Known rows, with every way that one mark hangs from another:
sumu(moterak): -8.5; 1.8; 2.1; 25.1; 4.2; 17.0; -16.5; -7.0; 7.1; 2.8; 5.9; 10.5; -15.2; 2.4; -21.3; 2.4; -1.4; 16.2; 8.9; 4.3; 2.9; -14.2; 22.0
deno(dimub): -6.8; -33.1; -10.6; 4.4; -4.1; 7.1; 3.0; 22.7; 13.4; -1.4; -17.1; 9.1; -19.6; 17.5; -11.5; -5.1; -14.7; 5.0; 44.0; 15.5; 0.2; -19.5; 20.4
pifu(sumu(moterak(pimis tukeli))): -25.8; -31.5; 16.9; 28.2; 14.1; 37.3; -19.7; -29.7; 13.6; 0.2; -14.2; 14.9; -25.4; -0.9; -18.3; -3.6; -20.6; 6.9; 37.1; -15.9; 14.7; 7.4; 34.3
dimub(gele(pimis(deno moterak(mubot sumu))) sopepe): 10.7; -76.8; 16.0; 73.2; 0.9; 16.4; -22.0; 54.3; 18.1; -5.0; -14.4; 14.9; -13.2; 34.8; -16.8; -6.9; -22.3; -3.2; -36.3; 18.3; 33.2; -2.6; 21.8
mubot(moterak(pimis(deno sopepe(dimub(gele))) tukeli)): -13.3; -45.6; 14.5; 38.4; -4.3; 2.1; -27.7; 43.8; 6.0; -9.3; -36.6; 15.7; -31.1; 15.1; -30.5; 2.0; -19.1; 21.6; 8.9; 33.9; 60.3; 1.1; 54.7
tukeli(moterak(sumu)): -1.3; -29.2; -21.0; 28.9; -1.3; 12.0; -17.6; -3.9; -11.5; -4.4; -5.8; 8.4; -15.7; -0.2; -24.3; -3.4; -13.6; 0.1; -3.0; -2.7; 13.9; 3.9; -39.2
deno(pimis(moterak(mubot))): 8.2; -33.2; 17.6; 30.9; -14.3; 19.3; -12.3; 27.8; 9.2; 4.2; -4.0; 5.3; -6.5; 24.0; -28.7; -2.8; -20.0; -7.2; 34.5; 18.5; 28.3; -6.4; -50.5
sopepe(dimub(gele(pimis(deno moterak)))): -0.9; -21.6; 11.1; 11.8; -11.9; 9.3; -14.9; 3.7; 9.2; -2.9; -23.6; 13.2; -18.1; 26.1; -7.2; 4.1; -29.8; 13.9; 4.7; 40.0; 20.2; -14.2; 20.6
gele(pimis(sopepe)): 19.3; -40.3; 12.7; 37.7; 0.1; 28.8; -20.4; 31.2; -4.2; -4.6; -5.2; 7.9; 6.5; 29.9; -19.9; -6.0; -3.1; 20.6; -5.5; 1.6; 14.2; -12.0; 22.0
sumu(moterak(mubot pimis tukeli) pifu): -20.0; 1.6; 36.4; 28.0; 17.1; 17.8; -13.5; -42.1; -3.5; -10.3; 8.9; 6.7; -7.1; 11.4; -22.6; 5.5; -12.7; -8.8; 66.5; -23.1; -9.0; 22.0; -9.5
moterak(pimis(sopepe(dimub)) sumu tukeli): -17.1; -52.2; 12.4; 35.4; 19.0; 20.7; -28.8; -18.8; -14.5; -2.5; -45.3; 7.1; -33.6; 10.5; -20.6; 2.0; -33.9; -19.4; 64.1; -13.6; 8.8; 49.5; 18.4
sopepe(dimub(gele(pimis(moterak(tukeli))))): -6.4; -22.5; 9.9; 15.6; -11.6; 13.7; -15.0; 3.7; 9.4; -1.8; -22.9; 14.9; -21.0; 22.4; -4.5; 4.9; -27.6; 18.0; 16.4; 35.1; 4.7; -0.9; 24.9
moterak(mubot pimis(deno(dimub))): -21.2; -58.1; 28.7; 15.4; -1.1; -10.2; -10.2; -21.2; -9.6; -8.6; -29.7; 2.6; -20.3; 31.9; -25.8; 1.6; -40.2; -30.8; 40.8; 6.6; 47.2; -6.2; -8.0
dimub(gele): -12.0; -12.4; 0.2; 42.2; -7.1; 15.2; -5.7; 14.9; 16.8; 0.9; -6.3; 13.5; -4.4; 2.2; -2.7; -9.6; -17.7; 0.6; 2.9; 32.1; -4.3; -9.3; 27.1
gele(pimis): 3.3; -33.1; 11.4; 27.4; -5.5; 22.1; -14.0; 24.7; -2.1; 3.0; 1.7; 5.5; 16.2; 25.8; -16.1; -6.3; -10.7; 3.3; -4.0; 3.7; -10.4; -19.4; 10.1
moterak(pimis(deno sopepe)): -1.0; -29.4; 25.2; 34.4; 7.3; 14.1; -23.2; 10.0; -12.1; -6.8; -23.4; 6.5; -12.2; 21.1; -27.9; -2.3; -17.6; -5.1; 0.3; 11.8; 59.6; -3.2; 26.6
moterak(mubot pimis(sopepe(dimub)) sumu(pifu)): 7.1; -37.6; 20.1; 19.5; 23.2; 1.2; -14.5; -47.8; -19.2; -4.9; -27.1; -1.1; -18.3; 21.7; -17.7; -6.1; -36.1; -44.4; 81.6; -25.8; 21.1; 33.3; -25.1
gele(pimis(deno(dimub) moterak)): 6.1; -59.7; 24.0; 28.0; -9.0; 16.9; -20.5; 32.6; 4.3; -6.3; -17.1; 7.1; -3.1; 37.9; -33.8; 3.7; -20.5; 15.5; -11.2; 21.3; 42.5; -31.2; -18.4
sopepe(dimub(gele(pimis(deno moterak(mubot))))): -2.0; -30.5; 14.4; 10.7; -13.0; 4.4; -14.0; -9.4; 6.4; -4.2; -26.4; 12.5; -21.7; 29.0; -8.7; 5.2; -33.8; 11.0; 10.0; 37.7; 26.5; -11.7; 9.7
pifu(sumu(moterak)): -10.3; -23.6; 4.8; 19.4; 10.7; 34.8; -13.8; -28.2; 16.8; 3.2; -7.7; 14.4; -23.2; -2.2; -15.9; -8.1; -13.4; 14.6; 25.0; -10.1; 17.6; -11.1; 25.3
pimis(moterak sopepe(dimub(gele))): 24.7; -24.2; 12.8; 35.5; -3.4; 18.4; -26.8; 11.3; 4.0; -3.6; -29.3; 17.6; -48.6; 15.6; -23.8; 5.6; -8.9; 46.6; -6.5; 42.0; 84.1; 1.7; 9.4
deno(dimub(gele) pimis): -9.2; -34.2; -8.1; 29.3; -11.8; 20.0; 6.2; 72.8; 45.3; -9.9; -10.2; 11.0; 3.3; 30.1; -5.9; -8.8; -29.0; -13.0; 73.0; 25.2; -25.2; -16.7; 15.8
moterak(mubot pimis(deno(dimub)) sumu): -21.4; -77.6; 17.0; 21.0; 11.2; -11.3; -13.9; -37.0; -10.0; -4.4; -42.1; -2.5; -23.1; 24.8; -27.5; -1.8; -54.7; -58.8; 64.0; -12.1; 29.9; 9.3; -30.3
sopepe(dimub): 2.6; -4.5; -3.3; -14.6; -7.7; 5.2; -6.4; -16.9; -5.8; 6.6; -20.3; 9.6; -25.8; 16.0; -4.7; 0.3; -17.6; 10.3; 24.5; 25.0; 9.5; -8.2; 20.1

Rows:
-3.0; -49.9; -2.8; 41.3; 6.2; 3.9; -25.8; -16.0; -20.0; -13.3; -15.8; 6.6; -26.0; 11.6; -31.3; 0.4; -23.4; -12.5; 13.4; -14.5; 45.0; 21.4; -36.6 => tukeli(moterak(mubot pimis(sopepe) sumu))
-0.2; -51.7; 16.7; 38.0; -8.5; 23.3; -16.7; 12.7; 6.2; 3.0; -16.4; 4.6; -13.0; 19.8; -31.1; -1.0; -29.0; -16.3; 55.1; 7.8; 15.1; 14.3; -63.6 => deno(pimis(moterak(mubot sumu tukeli)))
25.4; -44.7; 11.3; 29.4; -3.8; 21.2; -20.4; 18.1; 6.0; -1.7; -24.1; 6.2; -25.7; 29.5; -28.9; -0.3; -25.2; -0.1; 50.6; 13.1; 45.9; 9.4; -45.5 => deno(pimis(moterak(mubot sumu) sopepe(dimub)))
24.4; -74.3; 28.6; 29.3; -0.8; 14.7; -32.7; -6.2; -11.6; -9.5; -35.7; 6.1; -22.3; 42.2; -37.0; 6.6; -28.5; 16.5; -2.9; 11.9; 70.7; -7.8; -35.1 => gele(pimis(deno moterak(mubot sumu) sopepe(dimub)))
19.6; -51.2; 22.1; 34.7; -1.2; 26.1; -23.8; 22.9; -7.2; -11.5; -16.4; 7.4; 3.8; 37.1; -27.9; -2.6; -11.0; 20.3; -18.4; 9.6; 39.7; -20.7; 7.5 => gele(pimis(deno sopepe))
-21.5; -40.3; 32.9; 40.6; 10.1; 13.7; -30.7; -34.7; -6.7; -14.7; -21.5; 11.1; -34.9; 18.4; -35.1; 13.3; -20.5; 10.2; 31.1; -4.4; 43.6; 16.2; 10.8 => sumu(moterak(mubot pimis(deno sopepe) tukeli))
1.8; -39.3; 15.4; 54.6; -5.1; 23.8; -17.5; 30.5; 15.0; -12.1; -14.0; 13.6; 4.7; 24.3; -11.8; -5.7; -20.3; 12.2; -15.0; 29.0; 17.8; -15.6; 26.4 => dimub(gele(pimis(deno sopepe)))
15.5; -77.8; 40.1; 46.1; -5.1; 24.1; -33.5; 3.5; -12.1; -13.6; -29.5; 9.3; -20.0; 39.6; -41.9; 8.1; -18.5; 31.1; -12.2; 14.1; 73.6; -3.5; -33.7 => gele(pimis(deno moterak(mubot tukeli) sopepe))
21.1; -45.1; 11.3; 37.5; -5.0; 21.7; -19.8; 24.2; 13.8; -3.9; -24.6; 8.7; -23.8; 28.6; -25.3; -1.1; -29.0; -1.1; 49.8; 19.3; 41.6; 9.8; -37.7 => deno(pimis(moterak(mubot sumu) sopepe(dimub(gele))))
26.0; -51.7; 29.2; 28.6; -5.5; 22.4; -32.0; 19.3; -7.0; -9.2; -25.7; 9.9; -16.3; 41.3; -34.5; 7.1; -15.8; 34.0; -23.5; 24.1; 72.2; -18.8; -7.1 => gele(pimis(deno moterak sopepe(dimub)))
18.2; -53.2; 7.2; 18.7; 2.4; 14.6; -13.9; 13.5; 0.9; -18.5; -39.7; 11.4; -32.6; 30.4; -29.3; -0.7; -13.8; 27.4; 10.7; 24.0; 73.4; -19.6; 12.0 => pimis(deno(dimub) sopepe)
-13.7; -31.7; 3.9; 29.9; -6.4; 0.4; -18.4; -10.2; -18.2; -11.2; -2.2; 8.4; -16.8; 13.6; -27.1; 2.5; -18.2; -4.4; -0.5; 0.0; 39.4; 6.0; -28.8 => tukeli(moterak(mubot pimis))
-7.5; -30.6; 13.1; 14.5; -12.6; 9.0; -14.0; -9.0; 6.8; -3.0; -25.6; 14.0; -25.0; 25.0; -5.8; 5.9; -31.7; 14.4; 22.8; 33.0; 10.5; 2.2; 13.6 => sopepe(dimub(gele(pimis(moterak(mubot tukeli)))))
-13.4; -45.6; -4.3; 33.9; 1.9; -0.7; -21.1; -21.4; -18.8; -8.0; -11.0; 4.8; -17.8; 8.8; -28.0; 0.1; -28.3; -24.4; 16.0; -14.0; 26.4; 16.6; -44.8 => tukeli(moterak(mubot pimis sumu))
-7.6; 9.1; 23.7; 33.7; 20.1; 18.9; -10.6; 13.8; 17.9; -12.7; 13.1; 9.6; 2.2; 19.2; -18.2; -0.7; -8.2; -9.7; 31.4; -7.7; 2.0; -7.4; 30.0 => sumu(moterak(pimis(deno(dimub(gele sopepe)))) pifu)
4.2; -50.2; 14.5; 64.0; -2.5; 20.5; -21.4; 21.8; 15.3; -6.4; -14.9; 12.4; -7.3; 19.0; -16.6; -4.6; -23.1; 8.0; -1.2; 21.3; 21.4; -1.7; 4.1 => dimub(gele(pimis(moterak(mubot sumu) sopepe)))
5.0; -42.7; 20.9; 61.1; -6.7; 24.2; -23.3; 33.5; 16.2; -11.0; -15.5; 14.5; -3.9; 23.4; -20.3; -1.9; -19.6; 19.7; -25.1; 36.2; 40.2; -15.3; 11.8 => dimub(gele(pimis(deno moterak sopepe)))
-9.8; -43.1; 5.8; 16.7; -7.6; 6.1; -4.0; 11.1; 14.2; -11.6; -30.1; 10.9; -17.7; 23.2; -17.6; -2.2; -28.9; 1.9; 12.4; 35.5; 33.1; -28.1; 6.8 => pimis(deno(dimub(gele)))
-6.2; -65.5; 19.3; 37.1; -2.2; 10.2; -23.7; -37.4; -12.2; 6.8; -33.2; 6.6; -44.1; 4.8; -35.5; 5.5; -28.3; -1.1; 30.5; 7.8; 43.8; 23.5; -67.0 => pimis(moterak(mubot sumu tukeli))
12.2; -20.7; 11.2; 30.7; 4.9; 17.1; -16.0; -7.0; -4.6; 11.0; -8.7; 4.2; -16.3; 0.1; -28.5; -4.6; -13.1; -3.8; 14.6; 7.8; 30.9; 0.8; -54.3 => pimis(moterak(sumu(pifu)))
-7.3; -31.2; 1.1; 30.4; 6.9; 2.7; -16.3; -24.2; -19.4; -10.8; -1.8; 3.4; -8.9; 9.4; -26.5; -2.5; -24.5; -28.0; 28.5; -21.3; 18.2; 19.2; -56.3 => tukeli(moterak(mubot pimis sumu(pifu)))
-25.9; -43.6; 21.3; 26.9; 12.6; 30.3; -18.5; -46.5; 9.7; -2.1; -18.0; 13.8; -30.9; 3.5; -19.9; -2.1; -26.4; 3.5; 47.3; -20.0; 21.9; 11.8; 20.1 => pifu(sumu(moterak(mubot pimis tukeli)))
-1.5; -57.6; 27.7; 62.9; -7.6; 22.5; -24.4; 16.4; 11.9; -13.7; -23.2; 14.9; -12.3; 25.9; -22.5; 1.4; -25.4; 20.2; -10.7; 32.2; 41.8; -3.4; -1.2 => dimub(gele(pimis(deno moterak(mubot tukeli) sopepe)))
5.6; -59.3; 14.0; 77.5; -1.5; 27.1; -20.3; 73.8; 22.3; -2.1; -4.0; 19.2; -12.0; 29.1; -10.5; -6.5; -9.5; 11.9; -35.5; 20.4; 14.4; 4.9; 48.5 => dimub(gele(pimis(moterak(tukeli))) sopepe)
8.8; -49.7; 30.0; 33.0; -9.4; 20.1; -25.4; 21.6; -4.4; -1.6; -11.6; 6.3; 2.2; 31.8; -34.9; 2.8; -17.4; 14.8; -30.8; 20.2; 46.5; -27.3; -24.9 => gele(pimis(deno moterak))
10.9; -39.3; 17.8; 28.6; 2.9; 7.1; -14.6; -32.6; -9.5; 7.9; -14.5; 2.6; -24.8; 6.3; -31.2; -2.1; -21.4; -11.9; 28.4; 3.3; 42.4; 6.5; -73.8 => pimis(moterak(mubot sumu(pifu)))
20.2; -48.4; 21.6; 45.4; 0.5; 32.3; -19.5; 17.6; 4.7; -5.8; -17.5; 6.2; -15.8; 24.6; -33.4; -2.4; -19.4; -2.4; 60.8; 1.4; 34.1; 22.5; -61.9 => deno(pimis(moterak(mubot sumu(pifu) tukeli) sopepe))
